Each row comes from the steps of one walk. Every step used is in the known rows, and no mark comes twice. Write the walk behind each row, first mark first.
Known rows:
dape -> kapufug: [ 0.09  0.12 -0.04  0.14  0.08 -0.01  0.08 -0.01  0.07 -0.05  0.09 -0.01
 -0.06 -0.02 -0.11 -0.10  0.07  0.05  0.11 -0.10 -0.06  0.00  0.23  0.02]
kapufug -> zomud -> rizos -> febera -> revo: [ 0.16  0.00 -0.28 -0.25 -0.01 -0.09  0.01 -0.03 -0.02  0.00 -0.03 -0.04
 -0.12 -0.03 -0.10  0.32  0.00 -0.16 -0.11 -0.32 -0.09  0.02 -0.05  0.02]
risi -> zomud -> rizos: [ 0.12  0.13 -0.04 -0.11 -0.02  0.03 -0.01  0.09  0.03  0.02  0.00 -0.24
 -0.09  0.06  0.00  0.18 -0.03 -0.32 -0.02  0.08  0.04  0.11 -0.05 -0.11]
pema -> febera: [ 0.10  0.10  0.14 -0.01  0.22  0.01 -0.01  0.05 -0.08  0.04 -0.02 -0.13
 -0.05  0.03  0.02 -0.01 -0.07  0.06 -0.03  0.10  0.01  0.06  0.11 -0.08]
zusob -> dape -> kapufug: [ 0.02  0.25  0.03  0.11 -0.09 -0.02  0.02 -0.10  0.10 -0.14  0.04  0.05
  0.07 -0.05 -0.10 -0.24  0.10  0.05  0.12 -0.12 -0.05 -0.02  0.29  0.11]
zomud -> pema -> febera -> zusob -> dape: [-0.10  0.17  0.19  0.13 -0.02  0.02 -0.11 -0.06 -0.11 -0.13 -0.18  0.09
  0.14 -0.06  0.15 -0.14 -0.08  0.24 -0.07  0.36 -0.09  0.03 -0.05 -0.05]
zusob -> febera: [ 0.10 -0.16  0.09 -0.01  0.27  0.04 -0.09 -0.02  0.07  0.03  0.13 -0.19
 -0.04  0.11 -0.19 -0.03 -0.10 -0.05  0.05 -0.20  0.02 -0.06  0.03 -0.02]
nodi -> zomud -> pema: [ 0.18 -0.02 -0.01 -0.09  0.23  0.10  0.05  0.05 -0.04 -0.29  0.00 -0.11
  0.01 -0.20  0.11  0.06  0.04  0.16  0.20  0.22  0.13  0.00 -0.04 -0.07]
pema -> febera -> rizos: [ 0.05  0.14  0.10  0.08  0.01  0.05 -0.03 -0.06 -0.13  0.06 -0.16 -0.02
 -0.02  0.13  0.09  0.01 -0.09  0.10 -0.20 -0.05  0.06  0.03  0.08  0.05]
kapufug -> dape: [ 0.08 -0.02  0.03 -0.06  0.20 -0.10  0.13  0.19 -0.01 -0.06  0.11 -0.08
 -0.06  0.08 -0.10  0.08  0.08 -0.15  0.19 -0.16  0.01  0.07  0.22  0.03]
rizos -> febera -> risi -> zomud: [-0.01 -0.11 -0.17 -0.14 -0.10  0.03  0.21  0.18  0.07  0.14  0.06 -0.01
 -0.14 -0.04  0.04  0.05  0.13 -0.17  0.07  0.05 -0.07 -0.07 -0.13 -0.02]
risi -> febera -> rizos: [ 0.03 -0.12  0.01  0.13 -0.08  0.17 -0.07 -0.15  0.02  0.10 -0.02 -0.04
 -0.01  0.15 -0.09  0.01 -0.04 -0.05 -0.06 -0.22  0.12  0.03 -0.04  0.09]
kapufug -> dape -> zusob -> febera -> revo: [-0.01 -0.10  0.12 -0.28  0.15 -0.05 -0.04  0.08 -0.12  0.06  0.30 -0.12
  0.07  0.15 -0.08  0.18 -0.08 -0.05 -0.13 -0.30  0.02  0.13  0.16  0.18]
kapufug -> zomud: [-0.01 -0.02 -0.04  0.00  0.31 -0.15  0.10  0.01  0.05 -0.12  0.02 -0.12
 -0.10 -0.08 -0.06  0.05  0.07 -0.21  0.20 -0.12  0.02 -0.02  0.06 -0.06]
dape -> revo: [ 0.04 -0.02  0.06 -0.03  0.09  0.06  0.05  0.14  0.13  0.03 -0.05 -0.14
 -0.05 -0.01 -0.08 -0.05 -0.06  0.00 -0.08 -0.18  0.14 -0.07  0.25 -0.04]
bakolak -> risi -> zomud -> rizos -> febera -> revo: [ 0.13 -0.18 -0.11 -0.15 -0.38  0.09 -0.06  0.09 -0.02  0.24  0.06 -0.09
 -0.04  0.02 -0.07  0.32 -0.05 -0.13 -0.16 -0.07  0.03  0.20 -0.24 -0.02]
bakolak -> risi -> febera -> zusob -> dape -> revo: [-0.20 -0.31  0.16  0.20 -0.47  0.10 -0.15 -0.11  0.17  0.15 -0.07  0.10
  0.25 -0.02 -0.21 -0.18 -0.11  0.14 -0.06 -0.19  0.17  0.03 -0.07 -0.01]
rizos -> febera: [ 0.18 -0.05 -0.10 -0.03  0.20  0.03  0.10  0.03  0.09  0.01  0.07 -0.09
 -0.12 -0.01 -0.10  0.10  0.06 -0.11  0.04 -0.24 -0.10 -0.03  0.09  0.03]
bakolak -> risi: [ 0.00 -0.20  0.09  0.20 -0.05 -0.13  0.02  0.08  0.03  0.03  0.07 -0.12
  0.02  0.05 -0.11  0.05 -0.05 -0.15  0.08 -0.12  0.12  0.18  0.01 -0.03]
rizos -> febera -> zusob -> dape -> revo: [-0.04  0.03 -0.04 -0.03 -0.19  0.08  0.04 -0.05  0.21  0.02 -0.14  0.07
  0.08 -0.09 -0.11 -0.07  0.00  0.10 -0.17 -0.32 -0.12 -0.16  0.15  0.06]
febera -> revo: [ 0.01  0.04  0.01 -0.02 -0.09  0.01  0.05  0.11 -0.06  0.04  0.06 -0.22
 -0.06 -0.01 -0.09  0.12 -0.09 -0.05 -0.13 -0.16 -0.04  0.18  0.08  0.00]
rizos -> febera -> zusob -> dape: [-0.02  0.06 -0.08  0.07 -0.15 -0.04  0.07 -0.12  0.13 -0.06 -0.03  0.01
  0.05 -0.06 -0.11  0.02  0.03 -0.07 -0.05 -0.25 -0.26 -0.02  0.03  0.07]
febera -> rizos: [ 0.01  0.08 -0.01  0.14 -0.06 -0.01  0.04 -0.05 -0.01 -0.02 -0.10 -0.09
 -0.04  0.13  0.00  0.07 -0.06 -0.13 -0.13 -0.26  0.05  0.06  0.10  0.09]
bakolak -> risi -> zomud -> pema -> febera -> rizos: [-0.07 -0.11  0.24  0.14 -0.08  0.20 -0.13  0.04 -0.19  0.14 -0.16  0.12
  0.05  0.04  0.28 -0.04 -0.02  0.22 -0.06  0.49  0.26  0.09 -0.28 -0.04]
rizos -> febera -> risi: [ 0.05 -0.11 -0.20 -0.03 -0.09 -0.12  0.17  0.11  0.06  0.06  0.02  0.02
 -0.11  0.03 -0.04  0.05  0.06 -0.14  0.01 -0.20 -0.09 -0.05  0.02  0.05]
zomud -> rizos -> febera: [ 0.28  0.04 -0.21 -0.10  0.05 -0.04 -0.03 -0.02  0.08 -0.01 -0.01 -0.10
 -0.10  0.09 -0.11  0.24 -0.03 -0.24 -0.09 -0.28 -0.07  0.02  0.06  0.02]

Write each row's walk:
[ 0.18 -0.03 -0.31 -0.11 -0.25 -0.19  0.05  0.06  0.05  0.05 -0.05  0.02
 -0.09  0.13 -0.04  0.20 -0.03 -0.28 -0.12 -0.25 -0.06 -0.01  0.00  0.04] : zomud -> rizos -> febera -> risi
[-0.08 -0.24  0.07 -0.09  0.09  0.10 -0.07  0.18 -0.01  0.07  0.06 -0.01
 -0.05  0.03  0.09 -0.13  0.00  0.02  0.13  0.36  0.10 -0.14 -0.28 -0.11] : zusob -> febera -> risi -> zomud -> pema
[ 0.10  0.00  0.00 -0.16  0.01  0.01  0.04  0.11 -0.20 -0.16 -0.09  0.08
  0.04 -0.17  0.26 -0.04 -0.01  0.34  0.08  0.47  0.16 -0.05 -0.12 -0.09] : nodi -> zomud -> pema -> febera -> risi
[-0.01 -0.13 -0.14 -0.12  0.02  0.11  0.13  0.23  0.02  0.05  0.00  0.09
 -0.12 -0.09  0.18  0.00  0.17 -0.05  0.13  0.33  0.00 -0.11 -0.22 -0.05] : rizos -> febera -> risi -> zomud -> pema
[-0.05 -0.03 -0.05 -0.27 -0.11 -0.14 -0.12  0.01 -0.01  0.10  0.16 -0.14
  0.03  0.20  0.08  0.15 -0.14 -0.37 -0.20 -0.01  0.11  0.06 -0.12  0.02] : dape -> zusob -> febera -> risi -> zomud -> rizos
[ 0.00  0.08 -0.10  0.09  0.26 -0.11  0.12 -0.07  0.07 -0.13  0.06  0.05
 -0.08 -0.13 -0.09 -0.09  0.17  0.02  0.27 -0.11 -0.03 -0.08  0.17 -0.01] : dape -> kapufug -> zomud
[-0.17  0.12  0.12  0.07  0.15 -0.09 -0.07 -0.12 -0.10 -0.20 -0.20  0.17
  0.11 -0.17  0.17 -0.14  0.02  0.19  0.08  0.35 -0.08 -0.07 -0.11 -0.09] : kapufug -> zomud -> pema -> febera -> zusob -> dape
[-0.19  0.00 -0.07  0.18 -0.12  0.00 -0.02 -0.32  0.14 -0.08  0.03  0.23
  0.12 -0.16 -0.19 -0.23  0.15  0.14  0.24 -0.11 -0.13 -0.10 -0.03  0.02] : risi -> febera -> zusob -> dape -> kapufug -> zomud
[-0.02 -0.06  0.09 -0.13  0.17 -0.07 -0.06 -0.08 -0.07  0.01  0.14  0.01
  0.08  0.29  0.00  0.12 -0.04 -0.13 -0.13 -0.42  0.11  0.02  0.18  0.27] : kapufug -> dape -> zusob -> febera -> rizos
[-0.16  0.10  0.08  0.07 -0.25 -0.02  0.01 -0.01  0.16 -0.02 -0.17 -0.05
  0.13 -0.06 -0.09 -0.12 -0.09  0.04 -0.17 -0.20 -0.02 -0.06  0.18  0.00] : febera -> zusob -> dape -> revo
[-0.01  0.11  0.17  0.00  0.11  0.28 -0.07  0.05 -0.18  0.06 -0.18  0.05
 -0.03  0.01  0.31 -0.04  0.01  0.21 -0.09  0.49  0.13 -0.02 -0.16 -0.04] : risi -> zomud -> pema -> febera -> rizos
[-0.06 -0.22  0.16  0.12  0.05  0.10 -0.02  0.20 -0.02  0.02  0.04 -0.06
  0.00 -0.07  0.11  0.00  0.05 -0.05  0.20  0.42  0.21  0.12 -0.24 -0.14] : bakolak -> risi -> zomud -> pema
[-0.17 -0.10  0.06 -0.20  0.03 -0.06  0.01  0.06  0.00  0.12  0.23 -0.14
  0.01  0.09  0.09  0.02 -0.05 -0.24 -0.06  0.06  0.08  0.01 -0.10  0.02] : dape -> zusob -> febera -> risi -> zomud
[-0.14  0.17  0.02  0.00 -0.02 -0.14 -0.04 -0.05 -0.10 -0.19 -0.13  0.42
  0.10 -0.16  0.22 -0.40  0.17  0.33  0.20  0.38  0.04 -0.18  0.04  0.03] : zusob -> dape -> kapufug -> zomud -> pema -> febera -> risi
[ 0.01 -0.06  0.12 -0.09  0.32 -0.06 -0.10 -0.09  0.03 -0.01  0.22 -0.21
  0.05  0.13 -0.05  0.06 -0.13 -0.19 -0.10 -0.23  0.06  0.05  0.12  0.08] : dape -> zusob -> febera
[ 0.06  0.10  0.13 -0.08 -0.01  0.08 -0.03  0.09 -0.19  0.11  0.01 -0.15
 -0.04  0.00  0.01  0.07 -0.14  0.18 -0.21  0.07 -0.03  0.15  0.07 -0.04] : pema -> febera -> revo
[-0.08  0.11 -0.21  0.10 -0.04 -0.10  0.12 -0.25  0.17 -0.14 -0.02  0.28
  0.04 -0.21 -0.12 -0.11  0.23  0.11  0.18 -0.26 -0.29 -0.20  0.07  0.09] : rizos -> febera -> zusob -> dape -> kapufug -> zomud
[-0.11 -0.12  0.02 -0.09  0.04 -0.21 -0.03 -0.01  0.00  0.04  0.19 -0.10
  0.05  0.16  0.01  0.01 -0.13 -0.23 -0.13 -0.21  0.07  0.03  0.05  0.10] : dape -> zusob -> febera -> risi
[ 0.04  0.07  0.20 -0.08  0.32  0.25 -0.04  0.17 -0.13  0.03 -0.04 -0.05
 -0.06 -0.07  0.23 -0.07  0.03  0.16  0.10  0.63  0.09 -0.01 -0.14 -0.18] : risi -> zomud -> pema -> febera
[-0.11  0.05 -0.01  0.25 -0.29  0.11 -0.04 -0.27  0.13 -0.01  0.06  0.15
  0.15 -0.06 -0.21 -0.23  0.04  0.19  0.10 -0.09 -0.14 -0.01  0.04  0.05] : risi -> febera -> zusob -> dape -> kapufug
[-0.02 -0.15  0.27  0.05  0.13  0.16 -0.09  0.17 -0.14  0.10 -0.03  0.02
  0.02 -0.07  0.20 -0.06  0.00  0.18  0.12  0.63  0.21  0.11 -0.25 -0.18] : bakolak -> risi -> zomud -> pema -> febera
[-0.11 -0.05 -0.01 -0.02 -0.04  0.02  0.11  0.27 -0.04 -0.01 -0.03 -0.02
 -0.07 -0.06  0.21 -0.06  0.08 -0.10  0.13  0.44  0.09  0.01 -0.18 -0.11] : febera -> risi -> zomud -> pema
[ 0.03 -0.15  0.03 -0.03 -0.11  0.20 -0.06  0.01 -0.03  0.14  0.13 -0.17
 -0.03  0.01 -0.17  0.07 -0.09  0.03 -0.06 -0.13  0.03  0.15 -0.05 -0.01] : risi -> febera -> revo
[-0.15 -0.19  0.10 -0.29  0.20 -0.03  0.00  0.24 -0.09  0.03  0.23  0.09
  0.05  0.10  0.20 -0.01  0.09 -0.09  0.14  0.27  0.15 -0.04 -0.10  0.06] : kapufug -> dape -> zusob -> febera -> risi -> zomud -> pema
[ 0.09  0.08 -0.38  0.07 -0.01 -0.16  0.07 -0.22  0.11 -0.05 -0.04  0.20
 -0.08 -0.08 -0.15  0.17  0.10 -0.01  0.05 -0.27 -0.27 -0.13  0.00  0.00] : dape -> kapufug -> zomud -> rizos -> febera -> zusob
[ 0.05  0.11  0.14  0.10  0.13  0.13 -0.10 -0.03 -0.19 -0.02 -0.22  0.08
  0.00  0.08  0.23 -0.04 -0.07  0.23 -0.15  0.23  0.12 -0.01 -0.01  0.04] : zomud -> pema -> febera -> rizos
[ 0.04 -0.12  0.06  0.07  0.06  0.07 -0.12 -0.15  0.01  0.06 -0.02 -0.08
 -0.01  0.21 -0.12 -0.01 -0.13 -0.01 -0.14 -0.34  0.07 -0.08  0.00  0.11] : zusob -> febera -> rizos
[ 0.00  0.06 -0.15 -0.11 -0.31 -0.13  0.05  0.17  0.00  0.07 -0.02 -0.13
 -0.08  0.09  0.05  0.14 -0.04 -0.35 -0.05  0.10  0.05  0.09 -0.11 -0.10] : febera -> risi -> zomud -> rizos
[-0.05  0.34 -0.07  0.07 -0.17 -0.20 -0.09 -0.29 -0.04 -0.13 -0.17  0.24
  0.12 -0.07 -0.01 -0.09  0.00  0.17 -0.02  0.03 -0.17 -0.06  0.07 -0.02] : pema -> febera -> zusob -> dape -> kapufug -> zomud -> rizos
[ 0.00  0.15 -0.14  0.16 -0.21  0.00  0.09 -0.20  0.15 -0.07  0.01  0.20
  0.07 -0.11 -0.15 -0.11  0.12  0.16  0.02 -0.25 -0.31 -0.10  0.14  0.12] : rizos -> febera -> zusob -> dape -> kapufug
[ 0.11  0.25 -0.25  0.09 -0.36 -0.07 -0.04 -0.25  0.14 -0.08 -0.07  0.20
  0.08 -0.01 -0.16  0.02  0.03  0.02 -0.11 -0.29 -0.28 -0.06  0.11  0.12] : zomud -> rizos -> febera -> zusob -> dape -> kapufug
[-0.11  0.10 -0.01  0.20  0.27 -0.04  0.01 -0.10 -0.10 -0.11 -0.11  0.28
 -0.01 -0.20  0.13 -0.13  0.08  0.43  0.16  0.38 -0.13 -0.13 -0.05 -0.12] : dape -> kapufug -> zomud -> pema -> febera -> zusob
[-0.04  0.08  0.09  0.15  0.04 -0.05  0.04 -0.01 -0.09  0.06 -0.08 -0.11
 -0.01  0.00 -0.01  0.06 -0.15  0.11 -0.12  0.10 -0.16  0.07  0.00 -0.12] : pema -> febera -> zusob
